Each row was made from one walk, in order. Every step used is in the known rows, and no mark comes twice. Write each row's walk.
In the rows, zero is written as 128.
Known rows:
e > l > n > q > k > b: [122 196 149 126 155 155  91 104 118 143 125 170 111 116  93 168 180 193
  93 196  56 143  42  99 119  97  74 150  62]
q > k: [111 154 177 108 145 152 107 126 132 114 164 153 145 110 109 127 143 136
 101 146 109 145 137 116 122 106 123 130 127]
b > k > q: [154 129 151 123 147 164 111 161 122 117 141 142 184 113 110 194 152 138
  93 137 102 156 146 121 116 109 118 141  79]
n > b > k > q: [165 170 135 124 154 166 115 171 122 114 136 149 184 112 108 198 143 159
  92 147 171 137 150 111 138 111 114 135  56]
e > l > n > b: [144 185 106 113 147 139 120 106 119 134 116 161 125 127 114 127 162 146
  81 168 185 135  41 122 143  93 129 133 105]
l > n > b > k > g: [194 177 149 103 149 172 113 158 121 113 145 159 139 126 128 100 132 139
  73 152 169 169  83 118 133 102 129 113 101]
g > k > b > n: [111 155  73 109 143 186 101 161 135 126 131 120 121 109 102 137 139 151
  96 174  76 131 210 111 121 107  94 134 116]
g > k > l > n > q: [126 184  45 126 134 151  92 157 117 142  89 180 136 123 111 153 161 180
  99 183  86 139  65 116 101  99  87 136  86]
e > l > n > b > k: [175 184 129 110 149 179 122 118 112 122 126 159 133 141 110 144 155 144
  78 172 182 156  56 125 137  93 134 135 107]
a > e > l > n > q: [120 173  79 116 160 109 135 125 112 146 110 172 123 110 108 223 182 169
  82 180  91 122  42 110 122  91 121 148  86]
a > e > l: [110 144 107 116 163 100 149 118 126 135 132 157 144 107 116 197 159 131
  92 150 104 136 123 129 129  90 155 109 121]
l > n > q > k > g: [133 182 156 104 147 145  90 128 119 123 155 174 129 106 122 120 158 170
  88 167  71 147  75 102 116 107  78 128  87]
k > l > n: [141 144 124 122 137 144 111 136 127 127 108 180 143 131 125  92 158 117
  99 146 107 166  43 126 125  93 141 118 108]
g > k: [110 151  71 107 135 137 108 155 133 128 138 132 137 112 109 145 140 142
  97 151 109 134 145 123 104 106 107 135 146]
a > e: [116 141 107 109 160 105 142 159 131 121 147 147 141 100 117 187 142 125
  97 139 107 134 134 118 129 101 158 123 122]
a > e > l > n: [121 147 105 111 160 121 139 109 121 139 120 160 133 121 113 182 171 127
  84 167 108 154  49 122 123  87 156 136 120]
p > n > q > k > l: [111 185 165 142 182 189  87 127 153 126 127 204 150 118 112 129 157 178
 102 173  78 138 149 105 116  96 105  89  68]
a > e > l > n > b > k: [159 179 121 110 171 161 144 130 112 123 128 166 142 136 106 209 152 148
  77 181 178 149  76 116 137  89 163 136 100]
p > k: [125 138 175 103 145 123 106 144 159 110 135 144 136 116 112 125 140 144
  99 134 114 141 146 115 123 102 113 125 143]
b > n > q > k: [104 177 148 106 149 193 104 136 118 112 160 158 132  94  98 157 158 173
  91 170  87 107 210 103 132 105  91 134  89]
p > n > b > k: [164 181 151 119 185 209 107 157 159 112 155 152 137 129 121 127 129 148
  82 156 185 145 162 110 135 100 138 114 106]
p > n: [121 148 137 119 174 171 105 134 168 126 157 149 128 114 132 102 150 129
  89 142 120 149 134 117 123 100 133 114 129]
q > n: [155 148 133 107 126 104 119 117 134 115 201 150 131 114 124 113 153 122
  90 145 116 133  79 122 125 102 141 120 125]
b > n: [118 139 123 103 139 175 123 143 126 112 149 138 131 107 118 110 146 116
  85 140 109 130 193 122 138 101 130 120 129]
g > k > p > n > b: [130 174  66 126 175 168  98 152 166 124  86 144 171 104 106 103 133 186
 101 163 188 136 168 111 118 106 103 131  89]
g > k > p > n > q: [118 169  51 134 168 158  92 158 157 134  83 144 160  96 102 134 153 205
 102 167 101 128 159 104  96 110  70 141  78]
n > b > k: [164 178 133 111 151 169 122 171 127 106 147 147 142 122 111 145 125 146
  87 143 173 139 148 119 140 102 133 116 111]

Write each row's walk:
[121 133 170 116 145 139 111 128 135 101 119 152 183  94  96  96 145 152
 111 134 108 157 145 115 119 109 117 134  98] -> q > k > p
[124 145 182 103 149 134 105 125 134 112 174 159 151 102 122  97 134 132
  95 139  84 159 151 122 122 106 114  89 119] -> q > k > g
[177 179 159 117 185 195 105 153 159 112 160 159 145 124 139  96 117 144
  75 144 163 158 173 115 135 102 129  75 100] -> p > n > b > k > g
[152 186  70 117 131 108 100 139 124 133 182 147 178 110 107 190 157 174
  98 179 181 116 113 105 125 106  94 144  66] -> g > k > q > n > b
[117 153 172 123 145 154 106 127 131 111 133 188 165 124 108 111 147 133
 112 148  93 156 138 126 127  98 133  90 108] -> q > k > l
[142 174 116 128 176 162 111 145 168 113  95 154 167 105 114  80 135 162
  99 137 192 141 141 109 140 105 127 119  67] -> k > p > n > b
[185 134 160 122 135 144 111 132 122 111 198 149 181 116 115 174 166 129
  88 149 109 151 109 114 116 106 129 139  77] -> b > k > q > n
[144 187 111 106 143 140 112 151 127 124 129 154 121 117 118 118 147 141
  87 157 191 138  46 112 143  99 128 154 107] -> l > n > b
[130 149 117 112 138 141 118  96 120 138 123 154 126 131 118 120 174 124
  83 157 114 151  35 130 123  94 130 140 128] -> e > l > n
[113 190 151 124 156 145  97 157 128 124 144 155 118  99  94 169 149 190
 105 166  43 130 125  93 123 112  72 132  66] -> n > q > k > b
[187 164 130 118 152 168 124 116 117 114  73 158 171 128  99 113 156 156
  86 157 179 165  65 124 132 100 125 144  75] -> e > l > n > b > k > p
[164 126 158 131 176 200 108 146 166 103 113 147 175 114 114  91 142 139
  94 136 118 175 159 117 115 104 136 124  99] -> b > k > p > n
[166 179 119 121 138 102 111 134 125 122 184 159 173 103 121 168 158 150
  91 158 178 118  85 107 144 104 117 132  45] -> k > q > n > b
[130 184  96 109 168 120 140 119 119 136 119 168 135 121 111 190 160 149
  84 179 184 130  48 116 144  86 156 140  96] -> a > e > l > n > b
[129 172 140 121 147 143 102  90 111 130  85 175 162 107  86 132 181 195
  96 174  85 143  57 109 114 102  84 158  61] -> e > l > n > q > k > p
[108 193 167 133 190 191  78 141 161 130 153 160 112 103 107 151 154 196
  99 180  54 134 139  84 120 105  78 124  59] -> p > n > q > k > b
[125 129 179 116 148 120  98 147 157 121 126 147 180 107 111 177 159 154
 101 135 116 145 149 109 122 107  95 143  97] -> p > k > q
[165 180 150 138 185 215 108 155 155 113 120 186 158 142 125 112 128 145
  91 155 167 159 163 119 133  92 147  77  85] -> p > n > b > k > l
[162 174 150 133 189 208 101 159 156 122 146 156 181 120 116 178 144 159
  85 161 185 145 162 105 130 105 120 128  53] -> p > n > b > k > q
[111 156 182 108 153 199 104 136 132 108 163 142 128 105  95 122 144 143
  94 166  74 143 198 103 138 103 110 127  93] -> q > k > b > n
[149 186 112 123 143 143 110 148 127 123 100 187 144 130 122 103 146 139
  97 157 174 151  46 119 143  93 139 115  84] -> k > l > n > b
[128 153  75 122 132 160  94 145 124 136  97 171 150 132 115 113 154 139
 102 171 107 163  70 123 104  95 119 130 128] -> g > k > l > n
[142 152  78 113 125 108  96 126 126 135 189 144 180 106 112 178 168 153
  97 169 107 131 107 114 104 105  99 151  87] -> g > k > q > n
[212 180 153 105 139 131 123 132 125 102 211 159 147 121 134  98 126 137
  76 148 160 149 122 117 138 106 135  74  93] -> q > n > b > k > g
[123 151 182 119 145 172  94 118 125 117 133 195 154 132 111  98 161 132
 103 166 101 171  65 117 122  93 136 127 107] -> q > k > l > n
[176 171 143 118 152 183 105 164 114 119 127 155 174 120 107 185 157 155
  83 162 186 154  73 106 132 104 114 168  63] -> l > n > b > k > q
[157 144 134 122 132  99 110 120 127 126 194 153 174 103 119 160 173 133
  93 147 108 135  80 112 125 105 119 136  72] -> k > q > n
